What can hang from each mark
kemim: fanori tatok
geti: fanori tatok
vinen: narul
pagi: fanori tatok
fanori: geti kemim pagi
narul: vinen
tatok: geti narul pagi

Every row comes from one small tree of marks. The marks that hang from a mark follow it in brackets, in alphabetical order. Every link used is in the known rows. Which tree was each row made from?
Known rows
fanori[kemim pagi[tatok[geti narul]]]: [-39   2   0 -13  27 -11 -35 -44 -34  19  16   4  29  13 -10 -17   7  29
 -42  61   9 -32  18 -25  28]
fanori[geti kemim[tatok]]: [-52   1  15  10  51 -26 -42 -29 -22   9  35  28  22   3 -24  -8  -9  57
 -31  41   3 -29 -11 -17  21]
pagi[fanori[geti kemim[tatok[narul]]]]: [-59  16  25   7  76 -28 -47 -39 -18  16  29  38  19  13 -22  -6 -10  23
 -45  49   3 -23   5 -20  28]
geti[tatok]: [-32  -7  10   5  16   1 -32 -19 -23  18  29  15  15 -17 -18   0 -20  51
 -40  28   4 -24 -31 -13  12]
pagi[fanori]: [ -9   6   2   7  44  -9 -21 -17 -18   7  30  25   9 -15 -15  11 -18   5
 -36  38   3 -18 -19  -7  21]
tatok[pagi[fanori]]: [-25  11  -6  14  18  -5 -23 -26 -24  11  42  33  14 -27 -15  11 -30  -6
 -35  37   0 -27 -29  -1  19]
fanori[geti[tatok[narul]] pagi]: [-92  19   6   0  46 -19 -34 -32 -38  28  26  17  29  14 -14 -14 -37  75
 -52  44   9 -22  10 -36  23]
pagi[fanori[geti[tatok]]]: [-73   3  22  13  56 -18 -37 -23 -29  16  37  33   5  15 -19   7 -42  74
 -48  26   5 -30 -29 -20  23]
kemim[fanori[geti] tatok[pagi]]: [-79  21   0  18  20 -16 -36 -28 -29   4  49  24  20 -20 -18 -15 -23  43
 -29  53   1 -30 -24  -4  26]
pagi[fanori[kemim] tatok[geti narul]]: [-29  -8  16 -10  45  -4 -42 -46 -23  15  18  20  14   2 -14   0  10   8
 -45  49   4 -27  -7 -10  31]
tatok[geti[fanori[kemim]] narul]: [-42  -4  12 -18  41 -18 -20 -50 -26  15  25  20  23 -80 -17   0   5  26
 -32  60  -2 -10   5   1  31]
tatok[narul[vinen] pagi[fanori]]: [-33   2   2   4  47   4 -20 -27 -34   3  36  29  23  -9 -12   8 -13 -38
 -52  43   1   1   0  -4  17]
narul[vinen]: [-10 -19   5  -1  46   2 -11 -11 -34  -9  31   8  26  -7 -14   8   2   6
 -40  37   5   2  -7  -5  12]
geti[fanori[pagi] tatok]: [-60  18 -11   4  19 -32 -16 -33 -26  31  36  16  20 -22 -11  -8 -37  85
 -47  51   7 -27   2 -16  16]
kemim[tatok]: [ -7   5  -3   4  24   4 -24 -24  -3   9  35  13  19  -7 -15  -8  -5  -5
 -27  33   2 -20 -22 -11  13]
tatok[geti narul[vinen]]: [-29 -25  14 -18  53  24  -8 -27 -31  -6  26   5  22 -29 -12   0   8 -32
 -39  39   1   6   3  -5  20]
geti[fanori[kemim] tatok[pagi]]: [-67  -1   0  13  -1 -31 -38 -41 -33  30  44  36  23 -65 -21   2 -28  87
 -45  51  -1 -32 -23   2  16]
vinen[narul]: [  1   3   6   7  37  -1 -10  -7 -37  -6  31  17  27 -21 -12  13  -1  10
 -30  36   7  -7 -26  -4  18]
kemim[fanori]: [-22   3  -1   4  31 -16 -22 -10 -31   0  26   7  15 -47 -14  -2   3  36
 -32  60   3 -10 -11  -1  28]
fanori[pagi[tatok]]: [-20  16 -19   1   8 -15 -24 -24 -29  13  26  -1  29  38  -7  -5  -8  39
 -42  46  12 -32  -4 -23  17]
fanori[geti kemim[tatok[narul]] pagi]: [-71  23   6   3  61 -32 -43 -39 -28  22  26  24  34  20 -17 -23 -13  48
 -42  60   7 -25  27 -33  24]
pagi[fanori[geti] tatok]: [-54  10   5   6  36 -21 -32 -28 -32   3  34  19  18  48 -17  13 -20  51
 -42  32   9 -37 -29 -17  26]
tatok[geti[fanori] narul pagi]: [-58   7 -10 -13   2   3  -7 -55 -26  15  42  19  25 -85 -15   1 -19 -14
 -28  49  -6 -18 -20   8  26]
pagi[fanori[kemim] tatok]: [-13  -1   9   8  34 -25 -44 -28 -26  11  22  24  17  25 -16   8   1  47
 -46  48   8 -35 -14 -10  23]
geti[fanori[kemim] tatok[narul pagi]]: [-73  10   2   4   9 -29 -41 -52 -31  34  36  35  31 -66 -21  -2 -23  65
 -51  58  -1 -24 -10  -3  19]

Write each row's tree
[-84  -6  15  20  16 -23 -53 -32 -45  22  40  38  26 -16 -25   0 -36 103
 -44  37   2 -40 -30 -14  20]	fanori[geti[tatok[pagi]] kemim]
[-50   7  23  16  68 -31 -43 -30 -19  11  35  41  12  19 -22  -3 -19  49
 -38  41   4 -32 -10 -18  25]	pagi[fanori[geti kemim[tatok]]]
[-30  -2   9   0  31  10 -27 -25 -14   2  34   6   1 -42 -14 -21   7   8
 -23  50  -1 -21 -15   1  27]	kemim[fanori tatok[geti]]
[-77  13  15  11  50 -31 -44 -40 -40  15  34  47  26 -20 -22   8 -28  30
 -44  53  -1 -25  -4 -12  29]	tatok[narul pagi[fanori[geti kemim]]]
[-10   4  14  14  56 -18 -41 -27  -7  15  32  35   9   0 -19  -5  -6  17
 -39  45   3 -28  -8 -10  19]	pagi[fanori[kemim[tatok]]]
[-48  31 -28 -13  10 -33 -13 -45 -28  23  26   0  39   3  -6  -6  -6  35
 -48  63  10 -22  14 -16  23]	geti[fanori[pagi[tatok[narul]]]]
[-75  23  -3   8  48 -41 -25 -13 -47   5  31  11  23  -7 -12 -11 -24  85
 -36  68   7 -24  12 -18  33]	kemim[fanori[geti pagi]]
[-37   1  -9   2  28  19 -23 -31 -22   4  41  17  33  -5 -14 -12  -4 -49
 -43  39   2  -5  -5  -6   8]	kemim[tatok[narul[vinen] pagi]]
[-83  11  24   2  63 -15 -40 -32 -28  23  28  32  12  11 -19   2 -37  53
 -54  33   5 -19 -14 -24  26]	pagi[fanori[geti[tatok[narul]]]]
[-57   5  15  13  31 -12 -56 -39 -28  34  29  45  18 -25 -19  -1 -27  35
 -57  48   1 -25 -12 -12  21]	geti[tatok[narul pagi[fanori[kemim]]]]
[-65   6   4  21  24 -20 -45 -37 -27  11  47  36  27  -9 -24  -7 -23  46
 -30  42   0 -39 -23 -12  19]	fanori[geti kemim[tatok[pagi]]]
[-57  15 -11  -8   3  10 -14 -62  -9  17  48  21  21 -67 -15 -13 -17 -32
 -27  45  -5 -25 -20   4  21]	kemim[tatok[geti[fanori] narul pagi]]
[-61  11  -3   7  32 -46 -41 -29 -47  15  25  14  37  49 -16  -5 -13 101
 -46  56  13 -43   6 -29  27]	fanori[geti kemim pagi[tatok]]
[-56  23 -11 -15  35  -7  -5 -55  -9  22  35   9  21 -33  -9 -25 -15  -3
 -34  56   2 -21  15 -13  24]	kemim[tatok[geti[fanori[pagi]] narul]]
[-49 -12   0 -24  30   3  -4 -45 -36   0  30  -3  29 -11 -10   2  13   1
 -47  44   4  -6  -2   1  24]	pagi[tatok[geti[fanori] narul[vinen]]]
[-27   4 -13  -7   7   3 -17 -33 -28  10  26  -3  20  27  -7 -11 -10  28
 -33  43   9 -40  -9 -19  23]	fanori[pagi[tatok[geti]]]
[-64   7  -8  10  -9 -15 -23 -38 -26  26  48  26  23 -52 -17   3 -39  59
 -40  39  -1 -30 -35   2  12]	geti[fanori tatok[pagi]]
[-84  32  -8  -4  37 -36 -34 -27 -49  12  21   0  36  32  -9 -17  -4  70
 -50  71  12 -24  16 -26  35]	kemim[fanori[geti pagi[tatok[narul]]]]
[-20   4  11  -2  46  -9 -41 -35 -11  16  22  19  26 -19 -19 -14  13   0
 -37  52   2 -11   2 -16  18]	fanori[kemim[tatok[narul]]]
[-94   1  16  10  24 -22 -57 -41 -42  27  33  38  33 -25 -24  -4 -29  76
 -50  45   2 -29 -18 -18  21]	fanori[geti[tatok[narul pagi]] kemim]
[-28   0  25  -3  68   4 -39 -47  -6  17  27  31   6 -22 -17 -15   2 -22
 -37  47   0 -20   0 -11  27]	pagi[fanori[kemim[tatok[geti narul]]]]
[-63  16   5  14  52 -38 -38 -30 -28  17  35  26  27  29 -18 -20 -22  71
 -37  52   8 -35  15 -30  22]	fanori[geti kemim[tatok] pagi]
[-53  15  -8 -15  23  -8 -28 -34 -35  11  19  -8  22  -1  -4 -23  11  31
 -43  71   8 -23  14 -15  37]	kemim[fanori[pagi[tatok[geti narul]]]]
[-36  -4  -7  -2  28   9 -18 -26 -38   0  36  16  36 -23 -14   4  -7 -32
 -44  44   2   2  -4  -3  13]	tatok[narul[vinen] pagi]
[-51  25 -17  -9  23 -49 -27 -48 -34  28  20  11  41  -1 -11  -8   3  64
 -52  74  10 -25  27 -18  25]	geti[fanori[kemim pagi[tatok[narul]]]]
[-84  37  -3   1  59 -30 -34 -29 -30  15  30  12  27   7 -12 -30  -9  43
 -42  71   7 -18  25 -26  32]	kemim[fanori[geti pagi] tatok[narul]]
[-112   15   10    8   22  -18  -49  -32  -45   19   36   25   25  -36
  -19  -10  -27   73  -48   56    1  -20  -20  -11   29]	kemim[fanori[geti[tatok[narul pagi]]]]
[-29 -21   6 -20  34  23 -18 -32 -36  -6  24  -5  26  17 -10  -1  17 -18
 -46  37   6  -7  -7  -9  20]	pagi[tatok[geti narul[vinen]]]
[-23  -3   4  -6  52   1 -26 -26 -31   2  22  11  24  44 -10   8   9 -14
 -61  41  10  -5   0 -12  19]	pagi[fanori tatok[narul[vinen]]]
[-34  17  -6   3  28  -1 -28 -33 -22  14  35  32  21 -32 -14   7 -22 -31
 -41  44  -1 -14 -18  -5  22]	tatok[narul pagi[fanori]]
[-45  16 -12  -3  27  -9  -2 -45 -12  18  42  12  13 -27  -9 -21 -22  18
 -28  50   3 -33   2 -11  22]	kemim[tatok[geti[fanori[pagi]]]]
[-32  15  -9  -7  25 -29 -40 -35 -35  22  13   7  40  25 -11 -11   8  43
 -51  65  12 -26  23 -26  23]	fanori[kemim pagi[tatok[narul]]]
[-90   3  12   0  68 -15 -27 -23 -49  14  28  15  31  41 -12 -13 -27  66
 -63  42  11  -7  24 -32  19]	fanori[geti[tatok[narul[vinen]]] pagi]
